What can hang from each mark:
T: B Y
F: B
B: C D T Y
D: P Y
C: B
Y: B C F P T
P: B Y

Every row comes from one small tree of marks. The marks that hang from a mark follow it in brackets, in alphabetical order. Every link used is in the known rows. Which tree was each row made from?
Known rows:
F{B{C D{P}}}: 0  25  4  -20  -16  -20  -72  29  -49  6  25  15  -36  15  35  -19  -47  -52  -6  -10  3  46  -30
F{B{C D{P} Y{T}}}: 11  0  26  -30  -8  -32  -78  41  -43  5  10  -12  -29  12  27  10  -69  -62  10  -22  6  41  -14
B{C D{P} T Y}: 7  19  -7  1  2  -29  -51  15  -23  31  17  -8  -39  -12  39  11  -44  -52  23  -19  28  28  -3
Y{B P}: 3  25  37  21  -15  -7  -32  33  -5  -29  40  48  6  -4  1  29  13  -12  -20  -9  -7  11  3
D{P Y{B F T}}: -19  17  -37  14  -23  -24  -32  26  -17  -16  -12  44  19  20  -33  57  -54  -32  -13  -50  1  11  26
F{B{D Y}}: 19  13  60  -9  3  -36  -56  38  -14  -23  29  -2  -23  1  2  22  -27  -44  10  -7  7  24  -2
T{Y{P{B}}}: 14  33  27  42  -6  -30  -47  15  4  -19  38  39  -36  -11  -3  30  6  6  -4  -24  -28  21  -46
T{B Y}: 25  58  42  14  8  -66  -67  14  24  -22  51  33  -18  7  -7  23  -2  8  5  -22  -18  11  3
B{Y{P T}}: 11  2  47  16  -6  -28  -35  44  16  -13  21  1  -7  -7  -4  56  -3  -23  -1  -17  1  -1  11
P{B{D T{Y{C F}}}}: 24  52  3  42  -11  -32  -58  23  -19  -9  28  20  -64  -30  -3  50  -9  -20  -5  -27  15  15  -30
D{Y{P}}: -1  40  3  44  9  -11  -8  21  1  -9  40  19  5  5  -14  28  1  -20  0  -9  -8  -3  4
P{Y}: -5  29  -10  27  -2  -35  -13  13  12  2  24  3  -5  -7  -23  25  -3  -5  15  -5  5  1  17
B{D{Y{F T}}}: -8  10  -9  29  -11  -23  -34  52  -3  -9  11  10  2  19  -28  69  -37  -60  -14  -20  8  14  22
D{P{B{T{Y}}}}: 3  40  -30  35  -10  -48  -56  -7  -6  2  10  38  -62  -16  8  34  -13  14  18  -53  14  30  -24
T{B{Y}}: 23  35  45  4  2  -59  -46  10  28  -19  34  7  -13  -7  -12  25  -7  -10  15  -9  -10  -3  15
F{B}: 4  21  28  4  -14  -37  -49  28  1  -29  34  25  -26  -5  -12  15  10  -12  -7  -7  14  17  14
Y{C F{B}}: 14  44  22  3  -24  -28  -52  30  -14  -30  27  17  -27  -22  -24  17  0  -15  -23  -8  14  -9  5
D{Y}: -8  35  -18  32  7  -33  -14  20  14  -2  27  12  -10  1  -20  19  -4  -18  8  -2  4  -3  21
C{B{D{Y} T}}: 0  29  -26  72  10  -11  -22  35  -12  7  32  20  -38  14  -21  33  6  -35  17  -9  16  -2  17
D{P}: -12  35  -21  3  -29  -30  -46  20  0  7  0  31  -26  3  13  5  -24  -9  -1  -23  8  12  -9
P{B{C D} Y{T}}: -3  -2  -18  29  -9  -22  -36  32  -16  17  19  -18  -41  -6  0  30  -27  -44  12  7  -4  39  -23
C{B{D}}: 2  18  6  40  -24  -12  -53  55  -1  4  20  31  -43  16  -6  8  -1  -30  -7  5  -7  3  -23
T{B}: 11  43  25  13  -14  -46  -52  17  25  -21  40  25  -19  -1  -8  21  10  -4  -2  -4  -3  7  14

Write each row's tree:
11  61  -35  33  -22  -39  -59  -3  -19  -2  3  33  -64  -32  -4  34  -22  10  2  -53  12  5  -32 | D{P{B{T{Y{C F}}}}}
5  37  8  -17  -41  -11  -78  58  -53  -18  -3  11  -34  9  9  33  -58  -50  -22  -33  14  17  -18 | Y{C F{B{D{P}}} T}
5  35  -16  11  -9  -38  -73  14  -30  18  26  31  -32  2  20  32  -48  -42  -2  -46  18  42  -12 | B{C D{P} T{Y{F}}}
15  48  16  15  12  -15  -47  65  -40  -15  31  -20  -29  10  3  23  -27  -47  3  3  12  5  5 | F{B{D{Y{C T}}}}
4  26  28  37  -7  -8  -26  21  -7  -29  48  44  -6  -16  2  55  36  -7  -10  -19  23  13  30 | Y{B{T} P}
16  41  13  -3  14  -41  -82  16  -51  6  44  20  -46  8  36  6  -38  -34  11  -39  21  54  -13 | F{B{C D{P} T{Y}}}
7  -10  33  5  -21  -36  -54  57  10  -12  2  1  -7  2  -18  71  -42  -57  -10  -21  13  14  13 | B{D Y{F T}}
10  12  41  19  -16  -28  -27  19  16  -22  24  23  10  -16  -30  53  -11  -26  -12  -26  -6  -6  2 | B{Y{F P}}
-9  16  3  -7  -31  -13  -65  61  -31  -7  -6  36  -13  24  29  37  -50  -43  -13  -27  6  36  -6 | Y{B{D{P}} T}
22  2  82  1  0  -17  -57  59  -25  -35  34  -5  -8  11  6  55  -25  -52  -1  -21  3  27  -4 | F{B{D Y{P T}}}
5  34  17  17  13  -24  -36  36  -28  -22  39  9  -12  18  -8  19  -25  -47  6  -4  4  26  6 | F{B{D{Y}}}
28  91  21  -4  -15  -40  -89  26  -32  -8  23  28  -25  16  14  17  -66  -21  -10  -41  -26  10  -41 | T{B{D{P}} Y{C F}}
10  58  -40  74  14  -14  -15  24  -6  10  31  6  -51  -14  -26  11  28  -3  18  0  17  -41  19 | D{Y{C{B{T}}}}
-1  8  -27  38  -12  -35  -36  -1  11  8  34  16  -68  -42  4  19  31  -14  7  3  26  25  1 | P{B{C T}}
7  47  -14  36  -4  -19  -11  8  -16  -15  28  13  -4  -36  -34  53  6  -4  0  -22  30  -17  43 | P{Y{B{T} C F}}
-19  30  -43  16  -29  -31  -24  -3  -8  2  -8  25  6  1  -32  34  -49  -11  2  -44  1  7  2 | D{P{Y{F}}}
14  50  9  18  20  -32  -43  18  -12  5  56  1  -13  18  6  1  -27  -53  11  13  -20  22  0 | T{B{C D{Y}}}
3  -4  38  9  -27  4  -56  58  -30  -19  36  36  8  7  3  54  -22  -68  -41  -12  -7  36  -1 | Y{B{C D} F P T}
4  -16  13  -1  -16  -47  -48  30  24  4  13  -2  -13  -20  -24  43  -22  -45  -8  -13  11  4  23 | B{C Y{F T}}
13  31  20  30  -3  -43  -59  30  -1  -11  36  33  -21  -2  -8  67  -11  -31  -7  -38  28  27  16 | B{D T{Y{F}}}
13  9  27  31  -7  -21  -48  48  3  7  15  14  -37  8  -11  12  -18  -35  10  -1  -12  -5  -22 | C{B{D Y}}
-5  45  -31  10  -30  -11  -44  44  -40  12  -13  -10  -13  8  -1  43  -72  -42  -2  -32  5  1  -16 | B{D{P{Y{C F T}}}}
4  28  -18  35  -29  -14  -36  41  -22  -5  -1  -13  -36  -17  -24  56  -33  -35  -3  -10  -2  7  -28 | P{B{D} Y{C F T}}
4  6  3  46  -25  -2  -40  13  -24  -9  42  29  -43  -26  1  52  4  -53  -17  -15  10  38  -26 | Y{F P{B{C D T}}}
-12  28  -32  3  -5  -23  -26  -2  -31  19  14  20  1  -1  6  -8  -43  -16  12  -16  -10  22  -2 | D{P{Y{B{C}}}}
